Each row was made from one small tree. The marks that hang from a mark follow it in brackets, in the order of their numbers. Every link used is in the known rows. Write each row's tree.
Known rows
j183[j439[j736[j228[j684[j28]] j681]]]: -3,-4,-8,-11,14,22,25,-22,8,8,8,0,-21,9,-28,6,-21,10,-24,9,7,-4,8,-23,-7,11,-2,-11,9,-14,-23,13,-27,34,-5,-8,-14
j111[j117 j970[j15[j488]]]: 9,9,-6,-1,-28,-29,-5,23,12,8,-4,-12,22,8,8,0,9,-19,6,-7,9,-16,-32,0,-5,7,-25,10,17,22,-5,9,15,-11,7,13,6
j736[j228[j684] j681]: -23,-11,-3,0,7,5,19,-2,6,14,-7,-15,-25,14,4,-11,-29,24,-2,-9,2,12,-15,-1,14,0,-11,-2,31,-5,-7,-1,-17,32,-2,-12,3
j439[j183 j736[j228 j681]]: 10,-15,-15,4,-2,4,-7,-21,2,-2,-8,21,-14,-10,7,3,-10,9,-2,-1,-12,5,17,-15,11,-5,8,-15,4,-11,9,-22,-18,15,16,-3,3
j439[j183 j736]: 22,10,7,-5,2,-26,-7,-2,-3,6,4,23,7,-12,16,4,14,-8,9,-2,-3,14,13,-12,0,-13,14,-6,-9,-3,12,-20,-1,-16,19,15,-16
j56[j405 j736[j228[j684] j681]]: -31,5,-10,8,22,27,9,-26,-1,1,22,-7,-39,3,-7,-3,-14,13,-9,-11,-15,9,4,-14,9,-13,-13,-17,23,-16,-19,-6,-47,28,8,-19,-2
j174[j684[j28]]: 0,7,15,-28,-9,10,35,9,11,24,3,4,-7,28,-7,-16,-1,-12,14,1,9,18,-9,8,-5,7,-11,-5,-1,10,-12,4,10,3,-7,12,-17
j488[j15[j574[j485[j221]] j681] j183]: 22,-3,-8,9,-9,0,-24,5,-13,-13,-9,19,7,-6,7,13,20,-14,14,8,-7,1,-4,20,-3,-3,32,18,-21,1,14,-8,21,1,-16,5,34
j970[j15[j488 j574[j485[j221]] j681]]: 8,-18,-10,26,-14,-6,-20,11,-12,-9,-9,-3,5,-7,20,6,24,-22,11,2,11,-4,10,14,-14,-7,12,12,-19,10,8,-5,4,15,-3,-7,30
j56[j405[j290] j736[j228[j684]]]: -19,17,-6,11,28,34,6,-28,-10,-11,34,-5,-20,-2,-9,6,2,18,2,-16,-12,7,-2,-2,-18,-4,-31,-13,20,-10,-6,11,-28,7,10,-16,-27
j405[j56[j736] j290]: -4,-1,20,14,11,28,11,-1,-19,-13,4,-12,12,-17,14,-18,-4,14,6,-11,-11,-5,0,-19,-9,-10,-24,-26,20,9,15,20,16,-39,2,5,-23
j15[j488 j574]: -6,-4,6,1,-10,-39,4,34,7,1,-19,-12,12,-5,14,4,-1,-15,-4,-5,11,-4,-10,11,15,8,-7,12,-2,4,10,0,14,2,15,1,23
j723[j174[j684[j28]]]: -17,12,12,-25,-12,10,21,6,13,20,-2,-1,3,38,2,-8,7,-13,0,2,11,16,-9,15,-2,-8,-10,-6,2,5,6,20,6,7,-13,26,-42
j488[j15[j681] j183[j439]]: -2,16,-5,-1,-20,-7,-14,-12,7,0,3,10,20,4,-8,3,7,7,3,14,-17,-22,4,1,3,18,20,1,-1,20,-9,-10,20,-29,-7,22,4
j488[j15[j574 j681] j183]: 3,-1,-7,8,-8,-17,-21,9,5,-8,-20,11,18,-5,31,14,6,-9,3,7,-14,-19,-25,25,18,10,26,13,5,3,9,-14,24,-8,-1,11,34
j228[j684[j28] j736[j681]]: 3,-8,13,-3,12,-8,30,21,7,24,2,-14,-26,27,14,-10,-37,10,-10,3,15,20,-20,-12,-11,-15,3,-18,21,-5,-35,13,-23,28,-27,-20,-10
j970[j15[j574[j485[j221]]]]: -3,-21,0,1,-13,-2,4,7,-25,-6,1,5,-11,-5,16,15,19,-3,13,-15,9,6,12,9,-6,-7,3,24,-16,11,7,8,20,5,-22,12,4
j485[j221]: -2,22,14,-8,-2,-20,9,2,-6,12,2,-8,-9,1,3,-9,8,-2,20,8,-1,25,18,5,-12,-10,-16,13,-6,4,14,-5,10,-16,-3,24,-1
j228[j684]: -10,14,19,-9,12,-24,21,17,1,22,4,-13,-5,10,15,-10,-7,7,9,-12,9,22,-18,3,3,-7,-4,8,16,2,-4,1,0,-1,1,5,-16
j183[j439]: -15,9,11,-15,-13,-23,23,4,-1,12,8,-11,7,2,-15,0,-4,9,-1,1,-1,-2,24,-11,4,15,-7,5,-2,16,-9,-1,16,-27,0,21,-21
j345[j111[j117 j847 j970]]: -17,15,10,-32,-7,-32,20,50,11,22,7,-19,15,7,-4,-4,-2,-10,16,-18,-4,-7,-28,-11,7,21,-20,34,9,0,-5,4,26,-30,-14,18,-13
j345[j111[j117 j847[j736] j970[j15[j488]]]]: -17,0,6,-26,-18,-22,-9,49,21,9,6,-21,18,6,12,0,6,-22,5,-16,15,-28,-46,-16,-10,26,-33,30,3,14,-14,15,4,-23,-13,9,-16
j970[j15[j488[j183[j439]] j574[j485] j681]]: 10,-20,-15,21,-28,-9,-20,12,5,-10,-12,13,27,-12,-10,17,16,-1,-6,-1,5,-31,9,9,6,7,39,11,-23,21,-13,-2,24,-2,-6,-6,24
j439[j183 j736[j228[j684] j681]]: 7,-7,-11,9,10,-1,-3,-15,3,8,-6,11,-20,-5,11,2,-15,13,-4,-4,-3,14,0,-18,5,-12,12,-16,13,-15,-3,-16,-28,34,13,-14,-2
j56[j405]: -16,16,1,-12,9,-13,10,2,-2,7,15,1,-4,4,1,-2,8,-2,15,-5,-7,9,12,4,11,-6,-1,8,6,3,3,-13,-4,-25,11,16,-12
j970[j15[j488[j183] j574 j681]]: 2,-6,-11,28,-15,-22,-31,15,16,-5,-29,7,22,-11,31,9,16,-8,3,6,-2,-23,-18,30,10,-3,24,14,-1,11,6,-11,22,1,8,3,44
j111[j117 j847[j736] j970[j15[j574 j681]]]: 10,-26,-10,-6,-7,-34,-10,29,7,8,-20,-36,9,-11,55,19,2,-34,-10,9,-4,-32,-36,-4,2,27,-6,35,7,-4,-10,-18,0,-23,3,-11,12
j15[j488[j183[j439[j736]]] j574[j485] j681]: 33,-12,-6,14,0,-16,-23,12,10,-6,-14,13,42,-29,-25,20,21,-25,-17,17,9,-9,13,-2,2,-4,45,6,-41,-5,2,-7,12,-4,14,-15,22
j15[j488 j681]: 3,11,5,10,-2,-25,-9,15,14,9,-8,-13,18,4,13,-18,2,-16,8,9,3,3,-3,12,0,0,2,-5,5,6,11,-18,-5,-7,22,-2,14
j847[j736[j228[j684[j28]] j681]]: 3,-15,4,-21,18,16,17,-4,11,6,-3,-6,-35,22,3,-9,-38,8,-17,1,13,5,-29,0,0,16,-11,-8,21,-17,-18,10,-43,38,-5,-21,-9
j488[j15[j681] j183[j439[j736]]]: 9,16,-5,-1,-3,2,-24,-23,9,-1,5,17,31,-10,-6,13,22,-9,-5,24,-12,-17,6,-8,-6,3,24,0,-10,7,0,-10,11,-27,1,22,-3
j574[j15]: -7,1,19,-3,5,-3,10,1,-15,-4,6,-13,-3,22,23,-10,0,4,8,-13,10,7,-1,23,8,7,-10,6,-6,8,1,-4,15,-11,-3,6,-15
j111[j847 j970]: -4,-1,5,-37,-11,-35,16,28,4,22,4,-11,-6,8,9,-13,4,4,20,3,-4,-3,-14,3,6,9,-22,34,15,7,8,-1,13,-30,0,19,-11
j736[j228]: -9,0,6,-19,0,-7,13,-4,3,1,4,1,-10,8,1,-9,-11,13,0,-12,-9,10,-4,11,11,20,-19,16,9,-1,11,-2,1,5,3,10,-4
j221[j736]: -6,16,10,-22,3,-30,3,6,-6,10,3,-2,5,-9,7,-2,8,-7,2,-2,2,15,7,-3,6,-6,-5,-1,-2,-9,10,-2,5,-20,1,1,-24
j847[j736[j228 j681]]: -12,-30,0,-14,4,9,3,-9,9,1,-12,-12,-20,4,6,-8,-29,9,-13,4,2,3,-7,-1,13,12,-18,-4,12,-7,1,-6,-27,10,5,-11,-5
j684[j28]: 9,14,14,-27,3,-9,24,11,2,8,8,11,-8,19,1,-12,-5,-1,7,-7,4,4,-6,12,0,9,-6,4,7,1,2,6,6,-9,-3,19,-12
j723[j174]: -24,13,12,-12,-4,-21,2,8,2,8,-4,-10,12,15,17,-3,8,3,-4,-5,4,10,-2,14,10,-14,-8,8,12,2,26,12,8,-14,-3,31,-36

Which tree is each row?
14,10,26,-16,16,-25,29,25,3,20,16,-7,-16,27,16,-8,-24,2,-9,-3,13,27,-26,-4,-19,-2,-2,-1,7,-5,-30,19,-16,20,-25,-9,-22 => j228[j684[j28] j736]
-16,-11,-4,-1,0,2,13,-11,4,14,-3,-10,8,-12,-16,8,-2,2,-10,16,7,-3,31,-30,4,-12,2,-13,1,3,-5,-6,-2,-18,6,11,-16 => j183[j439[j736[j681]]]
-30,-1,-20,23,23,50,6,-32,-7,-8,20,-11,-29,-2,-12,5,-12,25,0,-10,-9,0,4,-11,-10,-18,-26,-30,34,-10,-10,6,-36,14,8,-25,-14 => j56[j405[j290] j736[j228[j684] j681]]
-4,1,-10,9,-21,-20,-14,1,4,-9,-14,3,22,-7,7,23,4,-3,-8,15,-16,-33,1,8,15,26,28,8,-6,13,-8,-11,28,-16,-5,14,24 => j488[j15[j574 j681] j183[j439]]
-17,-26,-1,24,7,57,10,-20,-14,-21,-7,-14,-9,-14,3,-19,-27,31,-5,-9,-18,-14,4,-22,2,-3,-29,-37,33,1,11,17,0,-6,-1,-11,-4 => j405[j56[j736[j228 j681]] j290]
-15,16,-2,9,16,25,2,-19,-13,-10,29,0,-2,-10,-6,6,16,4,13,-8,-10,0,17,-4,-15,-17,-25,-19,12,1,5,2,-9,-35,14,4,-29 => j56[j405[j290] j736]
-2,-17,-21,13,-12,-3,-15,-6,22,-10,-30,5,13,-25,-32,22,-8,2,-30,18,1,-21,14,-10,17,4,11,3,-16,-7,-1,2,7,20,11,-8,40 => j15[j488[j183[j439[j736[j228 j681]]]] j574]
-27,-1,-16,23,11,40,3,-22,-10,-6,15,-6,-11,-11,-9,4,2,12,11,-2,-7,-7,23,-12,-7,-30,-21,-36,25,1,-1,-2,-15,-28,13,-6,-17 => j56[j405[j290] j736[j681]]
17,22,3,12,-4,-24,-23,15,24,8,-17,7,24,-2,1,-17,8,-7,11,14,-2,3,-12,24,3,-10,19,3,-3,4,13,-17,10,-15,17,2,27 => j15[j488[j183] j681]
-13,7,-20,12,25,62,15,-32,-5,-13,27,4,-39,11,-21,3,-16,22,-3,-8,-6,-9,-1,-5,-18,-7,-24,-34,33,-16,-19,17,-41,25,3,-23,-15 => j56[j405[j290] j736[j228[j684[j28]] j681]]
-8,-2,17,15,23,36,15,-12,-16,-15,10,-17,-6,-9,10,-17,-18,26,-5,-20,-13,1,-19,-17,-11,4,-29,-19,28,-2,4,28,-4,4,-1,-13,-22 => j405[j56[j736[j228[j684]]] j290]
2,6,-7,8,-12,-3,-13,-1,24,10,-15,8,24,-18,-37,3,5,1,-9,22,11,-8,18,-21,1,-23,13,-11,-12,7,-3,0,8,-16,10,8,12 => j15[j488[j183[j439[j736[j681]]]]]
30,15,4,23,-13,7,-25,-6,-10,-13,4,-1,15,11,-34,-11,19,-6,10,17,12,2,34,17,-23,-2,23,1,-54,14,-10,-6,14,-7,-8,-11,15 => j574[j15[j488[j183[j439]] j681] j485[j221]]
19,9,3,-4,14,-16,-3,-12,0,4,9,18,-10,-4,14,4,-2,4,-2,-11,-5,20,-5,-10,-2,1,9,1,0,-14,2,-11,-21,26,15,-5,-14 => j439[j183 j736[j228[j684]]]
20,-18,-12,2,-3,5,-21,-6,-6,-13,-1,23,33,-20,-9,30,23,-18,-14,10,-2,-21,3,-5,6,8,45,9,-28,1,-1,-4,18,-9,-5,2,7 => j488[j15[j574[j485] j681] j183[j439[j736]]]
-5,-3,-3,-12,10,16,28,-2,8,10,-1,0,-35,26,-5,-13,-34,20,-5,-8,5,4,-19,5,5,10,-7,-6,29,-12,-14,9,-22,42,-9,-11,2 => j736[j228[j684[j28]] j681]
-6,-1,1,-18,4,-1,11,-24,3,-2,13,1,6,-9,-22,10,2,4,-17,5,-6,1,24,-17,-2,20,-12,11,-12,-4,2,2,-4,-2,6,13,-21 => j183[j439[j736[j228]]]
12,-1,19,-3,4,14,6,-3,-33,-8,17,-4,-12,20,-2,-12,13,-1,19,-11,19,27,19,19,-14,-7,-4,11,-32,6,5,3,12,-2,-18,0,-15 => j574[j15 j485[j221]]
-9,1,-12,-6,-15,18,-12,-19,9,2,-3,18,15,-8,-22,14,7,9,-6,15,0,-19,9,-23,4,-11,13,-8,1,12,-6,3,14,-22,-9,24,-3 => j488[j15 j183[j439[j736[j681]]]]
11,18,16,6,-7,-7,-16,12,5,-8,-6,5,13,17,1,-15,7,4,9,-7,14,2,-14,34,5,-4,1,8,-19,12,3,2,23,-9,2,2,13 => j574[j15[j488[j183]]]
21,-7,-1,20,-3,-21,-12,23,-8,-5,-13,-11,9,-9,3,0,13,-30,7,11,11,11,14,13,-9,-4,14,8,-25,-4,15,-11,1,14,9,-16,35 => j15[j488 j574[j485[j221]] j681]
-8,-19,-16,-5,-15,5,-9,3,-30,-11,-6,2,-13,-12,0,19,9,-14,1,1,11,1,15,-14,3,-13,6,-9,-12,-7,7,7,5,12,-25,-13,8 => j488[j15[j574[j485[j221[j736[j681]]]]]]
-3,-7,-14,-4,-3,15,-3,-27,16,1,-10,13,3,-15,-37,10,-7,19,-16,16,-9,-5,21,-14,9,-3,9,1,-7,-5,-2,-2,3,-1,0,7,5 => j488[j183[j439[j736[j228 j681]]]]
-4,29,4,-17,29,23,17,-23,-3,-8,41,15,-40,16,-12,-3,-5,1,-9,-16,-14,8,-6,0,-8,10,-15,-5,9,-21,-21,10,-44,30,4,-8,-17 => j56[j405 j736[j228[j684[j28]]]]
7,-8,-18,-4,-18,7,-23,3,-20,-10,-14,21,-5,-18,-12,21,14,-6,5,5,5,1,8,-3,6,-23,24,-1,-19,-8,9,8,19,5,-30,-10,23 => j488[j15[j574[j485[j221[j736[j681]]]]] j183]
37,15,8,24,1,10,-33,1,-9,-12,-2,6,10,12,-9,-20,22,-12,21,9,14,17,9,35,-20,-16,22,5,-43,5,9,-10,10,3,-4,-14,24 => j574[j15[j488[j183] j681] j485[j221]]
-6,-8,13,11,11,40,9,-17,-17,-24,7,-8,1,-14,5,-18,-13,23,-4,-15,-21,-7,-2,-13,-6,10,-33,-19,19,3,17,22,6,-14,1,-2,-17 => j405[j56[j736[j228]] j290]
24,1,-10,-2,13,12,5,-15,4,4,1,27,-30,8,3,1,-19,9,-6,-3,0,5,-4,-13,-3,-2,15,-20,13,-21,-11,-5,-34,45,7,-13,-2 => j439[j183 j736[j228[j684[j28]] j681]]
16,-23,-1,13,0,-20,-6,33,-1,-3,-14,-6,19,-6,9,-1,4,-24,-2,-4,12,-1,-6,14,12,6,21,4,-12,-1,9,-12,4,10,15,-22,24 => j15[j488 j574[j485] j681]
15,6,17,5,-5,9,-5,8,-22,-12,14,-6,-4,21,-11,-19,15,-10,17,-10,27,21,14,17,-19,-8,-11,6,-37,11,6,7,6,8,-8,-7,0 => j574[j15[j488] j485[j221]]
5,-9,-20,5,-3,1,-25,-27,7,-22,-9,15,21,-18,0,33,10,-9,-25,20,-21,-30,0,3,10,30,22,15,-16,-7,2,-7,10,9,2,6,24 => j488[j15[j574 j681] j183[j439[j736[j228]]]]
-7,-3,22,-6,10,18,12,-12,-11,-15,8,-4,-9,-9,11,-24,-16,10,-12,-16,-26,2,-1,-16,12,13,-21,-6,9,-4,9,12,-3,-1,0,4,-5 => j405[j56[j736[j228]]]
-12,6,-13,-5,-3,0,-4,-21,-8,2,-7,-9,-26,-9,-11,-2,-6,4,1,16,-7,18,30,-7,-3,-10,-18,-7,-2,-19,13,-3,-14,15,-9,-10,5 => j485[j221[j736[j228 j681]]]
29,-11,-2,14,-4,-20,-21,31,10,-4,-23,13,27,-12,-3,1,9,-15,2,0,6,-2,-14,26,13,-5,40,11,-20,-2,12,-11,18,3,10,-19,38 => j15[j488[j183] j574[j485] j681]
